Each row comes from the steps of one walk. Every step used is in the known rows, and no mark comes twice. Write the walk behind each row, first mark first.
Known rows:
X N M: [ 20  20   2  48   4   8  30 -19  10  -4  -6  -4  20 -27  48 -20  24  28
  -9  -8  -5  14  33   7 -40   2 -26  -1]
F K G: [ 35  38 -10   5 -31 -62 -30  10 -27  -5  -2 -53  -8  -7  -2  25  -3  16
 -28  41  -8 -39   2 -73   9  -9  24 -16]
S K R: [ 42  -8  25  58  13 -31   5  37  28  22  21  50  28  -5  25  31  -1 -27
 -33  15  26  20  13 -23  37  -8  -7 -24]
M N X K F: [  5  48  28 -17 -47  -6  -3  12  44 -27 -30  35 -11 -22 -27 -10   3 -16
 -47  -4  16  -6  -6   5  35 -15 -26 -29]
R K N: [ -5 -21  27  12 -13 -14  26  29  17  21 -16   3  14   9  18  18  -4 -30
   4   4   5  27  11 -45  54  14 -20 -15]
N M K G: [ 38  27 -50  -6 -32 -57  -9   0 -18   6   9 -46  -4 -44  51  23   1  30
  20  55 -10 -40   5 -56 -21  42   5   3]
F K: [ 17  28  31  22 -22 -34 -34   3  -3 -22 -12 -12 -14   6  14  12 -10  14
 -48  17  -5 -20  -1 -44  13 -24  12 -14]
K X N M: [  5  33  27  22  14  -9   6 -24  19 -27  -8   5  12 -13  35 -31   6  15
   9 -12  28  25  27  15 -19 -22  -9   2]
G K: [ 12  12  43  29   1 -44 -21  13   7   4  -9   0 -49  10  23  15 -18  -2
 -26  18   0  -7  10 -31  26  26  10 -33]
S K M: [ 81   2  -3  19   5  23  12  19  11   2  38  50  -1 -11  18   5  21  13
 -24  21  28  16  30 -38  -4  21  16  -3]
X N: [  6  12  33  31  -5  -8  24  -2   5   4  -9   0  13   8  30  -4  30   0
 -19  -7 -25  24  42 -18 -23  -6 -11 -21]
X K G: [ 47  42  -2 -14 -31 -42   2   5 -16 -23 -24   0  12 -25  -7  15  14   1
 -24  -4 -23   0   9 -45  30  19   4 -45]
K N: [-13 -20  45  22 -20 -38  26  10  -9   2  -8   0 -24   3  32  48   1 -14
  12   0 -11  33   6 -51  30 -14 -19  -6]
M K: [  6  11  23  -2 -29 -49 -17  12   4   1  -6  -2 -16   4  50  28  -5   0
  -9  36 -22 -11  10 -53  -3  19   6 -16]
R K M N: [ 38  13  -9 -13 -32  -2  28  37  56  12 -14  26  32 -34  18 -26   8   2
 -17  41  20 -27  21 -14  19  32 -15 -10]
X N M K G: [ 31  33 -54   8 -31 -20  17   1 -13  14  -3 -56  30 -43  48   3  22  25
  20  57 -20 -39  35 -43 -46  35  -1 -10]
N K G: [ 41  13  -4 -23  -5 -24  14  -8 -41  -2  -3 -45 -36 -30  -3  19   3  19
 -11  13  13   2  31 -54   4   6  24 -12]
S K: [ 40   6  25  20  13   8   8  13   2   8  30  41  -1  15  21  17  10  13
 -29   4  16  29  21 -16   7  14   9 -20]
S K M N X: [ 57   6  23   6 -34  26  11  26  57  18   3  61   0  -9  -2  11   6  -2
 -22  35  25  -1  14 -10  27   3 -24   9]
M N X K: [  3  34  61  -3 -58  -7   0   1  55 -24 -62  47   8  -7 -14   7  -7 -15
 -39  -7 -19   0 -11   9  61 -14 -43 -32]
K G: [ 32  16  -3  -3 -14 -74   6   2 -25  10   9 -31 -15  -4  25  27  15  11
  -5  10 -17   0  22 -62  -3  13   9  -8]
R K N M: [  8 -11  -1  26  -4   3  34  16  22  19  -6   0  20 -30  31  -1  -9  -7
  14   3  24  18   4 -18  42  26 -33   2]
N K: [ 21   1  37  -1   8   6   6 -15 -15 -16 -15  -3 -42 -20   9   5  -3  19
 -30  -6  16  20  21 -26  12  -6   8 -10]
R K F: [ 25  23 -15  -2  12 -23   7  24  20   9  28  -2  -7   3   9 -39  11  -6
 -40   3  36   8  22 -26   0  32   9 -17]
R K M: [ 61   8  -3   5  -1  -9   3  26  36  11   4  26  11 -13  19 -25   7  -2
 -28  11  12   0  25 -47  12  37  -3  -2]
R K: [ 17  11  21   6   4 -24   7  20  34  11   0  15   9  17  20 -18   1  -6
 -28  -2   2  13  19 -25  25  35  -9 -22]
S K X N M: [ 30  27  14  22  30  46  12  -5  22 -19  17  35  33  -7  19 -29   9  14
   2   3  58  33  31  30 -10 -13   6 -11]

Which walk is each row?
[ 13   9  -9  64 -20 -31  12  14  32  21 -21  -1  55 -53  65   4   4 -14
  -5  49  -5 -23  20 -20 -17  -5 -30  -9] | X N M K R
[ 52   6   7   8   3  53  28  -6  -6  -9 -15  -3 -10 -44   3 -21  28  11
 -18   8  13  10  60 -33 -28 -10   8  -2] | X N K M
[ -9  23  59   2  10 -28   0  -7  14 -25 -16   7   1  20  18 -10  11 -15
   3 -11   9  38  32  -8   1 -38   3 -20] | K X N
[ 15  26  -4  -1  17  37  28  -9 -25 -10   6 -28 -29 -29 -10 -32  32  11
 -33   0  41  17  53 -17 -44 -20  24 -21] | X N K F
[-18  27  45 -17 -13 -29 -19   6  16 -19 -24  -7   9  20  32  -3  -1 -16
  16  31  -2  -1  27 -28  -3 -20  12 -29] | M K X N
[ 10  20  60 -30  18 -12 -14 -14  -6 -43 -15   2 -54  -7  -5  -4 -22   2
  -7 -15  49  29  15 -18  30 -36  27  -9] | N K X
[ 32  12  41  13 -44 -25 -17  29  55  14 -35  18 -46 -16  -3  14 -21 -15
 -20  55   7 -40   4 -23  39  11 -22  -8] | G K M N X
[ 36  30  32   6 -66 -14 -30  18  50  -8 -37   8 -14 -18 -15  11 -16   2
 -42  50  -1 -53  -6 -40  31 -33 -22  15] | F K M N X
[ 36  13  11  10 -33 -22  -1  31  28   1 -23   9 -19 -43  21  12  -8   8
 -18  66  22 -46  14 -20  18  25   1 -27] | G K M N
[ -2   8  30 -15 -22  10  27  -1   8 -16 -35   0 -21 -43   2   6  -5  20
 -16  21  27  -8  15   4  12 -14  -4 -20] | M N K
[ 25  19 -19 -23 -41 -77 -11  15 -26   9   4 -43 -12 -10  37  36   2   7
   4  57 -29 -33  17 -77  -4  32  17 -19] | M K G
[-12  20  56 -51 -11  -3   1  -6  16 -46 -42   4 -27 -28  -8  -1 -26   5
   0  18  60   0   9  12  35 -44  11 -21] | M N K X
[-21 -19  28   1 -41 -41   6  25  -9   6 -12 -11 -18  -2  43  59  -7 -22
  20  43 -20  -1   0 -70  31   4  -8 -14] | M K N
[  6  22  -6 -25 -10   8  24   3  -5 -20  -2 -17 -41 -55  -9 -11   8  23
 -30  30  62 -14  20  -3 -16 -21  16 -21] | M N K F
[ 19  16  33  59 -23 -70 -38  28  18  -4 -21   2  14 -15  20  26 -24 -21
 -56  26   1 -24 -11 -54  37 -45  -6 -17] | F K R
[ 10  23 -16  31 -21   8  11  -8  11   5 -12 -16  25 -30  60  -9  14  22
  -1  36 -11 -21  27 -11 -42  22 -17  -9] | X N M K
[ 65  30   8   0 -24   5  -1   4  16 -39 -19  45   5 -42   9  -8  18   1
 -40 -11 -10   8  15 -40  19   9  -3 -24] | X K M
[ 33  19  -7  -9  -4  10  37  -6 -38   6 -19 -54  -3 -27 -11   0  20  11
  -5  16   3   7  60 -41 -25  -2  19 -22] | X N K G
[ 59   5  -6   2 -20  30  24  33  32   1  16  53  22 -32  14  11  20  19
 -22  51  36 -14  23  -8   3  13  -2 -13] | S K M N
[ 24   5  -7  50 -22 -68 -11  16  31  11  -6   6  16 -53  73  21 -15 -11
  -9  45   3 -25  -8 -38   9   9 -24   0] | N M K R
[ 33  12  25  -9 -40  -3  10  34  82  27 -25  33  11  -5  -2 -20 -12 -18
 -21  31   6 -19  10 -16  44  24 -41  11] | R K M N X
[ 47  34   4 -17 -49   6  18  21  35 -38 -43  49  29 -61   3  -4  20   7
 -37  20   4 -21   2  -9  25  -1 -15 -34] | X K M N
[ 12 -24  27  27  -3  15  31  29 -12  17  15  29   3  10  19  51   6 -17
   6  11  21  37  15 -34  39  -7  -3 -18] | S K N
[ 28 -17  -1  40   2  36  38   6  -5  12  25  27   7 -28  35  31   5  11
  13  11  38  33   4 -15  24   7 -16  -2] | S K N M
[-10  10  68   5 -45 -40   3   3  50   7 -35  21 -23  10  13  23 -12  -4
 -18   8 -18   0   1  -5  28 -15 -43   2] | M N X
[ 57   9  15  22  -8 -32 -20  21  11   1   1   7 -47 -20  20   7  -9  -2
 -27  34   9 -19  18 -52  10  32  13 -15] | G K M
[ 12  -5  25  36 -26 -86 -18  31  29  16 -13  10  11 -16  52  39 -16 -34
 -21  46 -16 -18   0 -59  22   1 -14 -19] | M K R
[ 16  -4  37  48   4   1  28  10   9  13 -30  -2  21 -39  11   3   5 -29
 -30   6   9  16  46 -22   4 -38 -13 -21] | X N K R
[  4  -5  36  17 -23 -27  24  22  28  -2 -42  13   6 -60   7  23 -20 -15
 -26  33  33 -17   3  -6  35 -41 -21 -25] | M N K R
[ 20  41  24 -25 -69 -38   5  11  31  -7 -52   7  13 -19 -29  23  -2 -11
 -22  12 -26 -20  -4 -20  56   2 -32 -35] | M N X K G
[ 11  33  13   6  20  17  12   0  51 -11 -14   6  47  -6  20 -62  -6  -1
   5  -8  39  20  28  26   5  13 -13  -6] | R K X N M
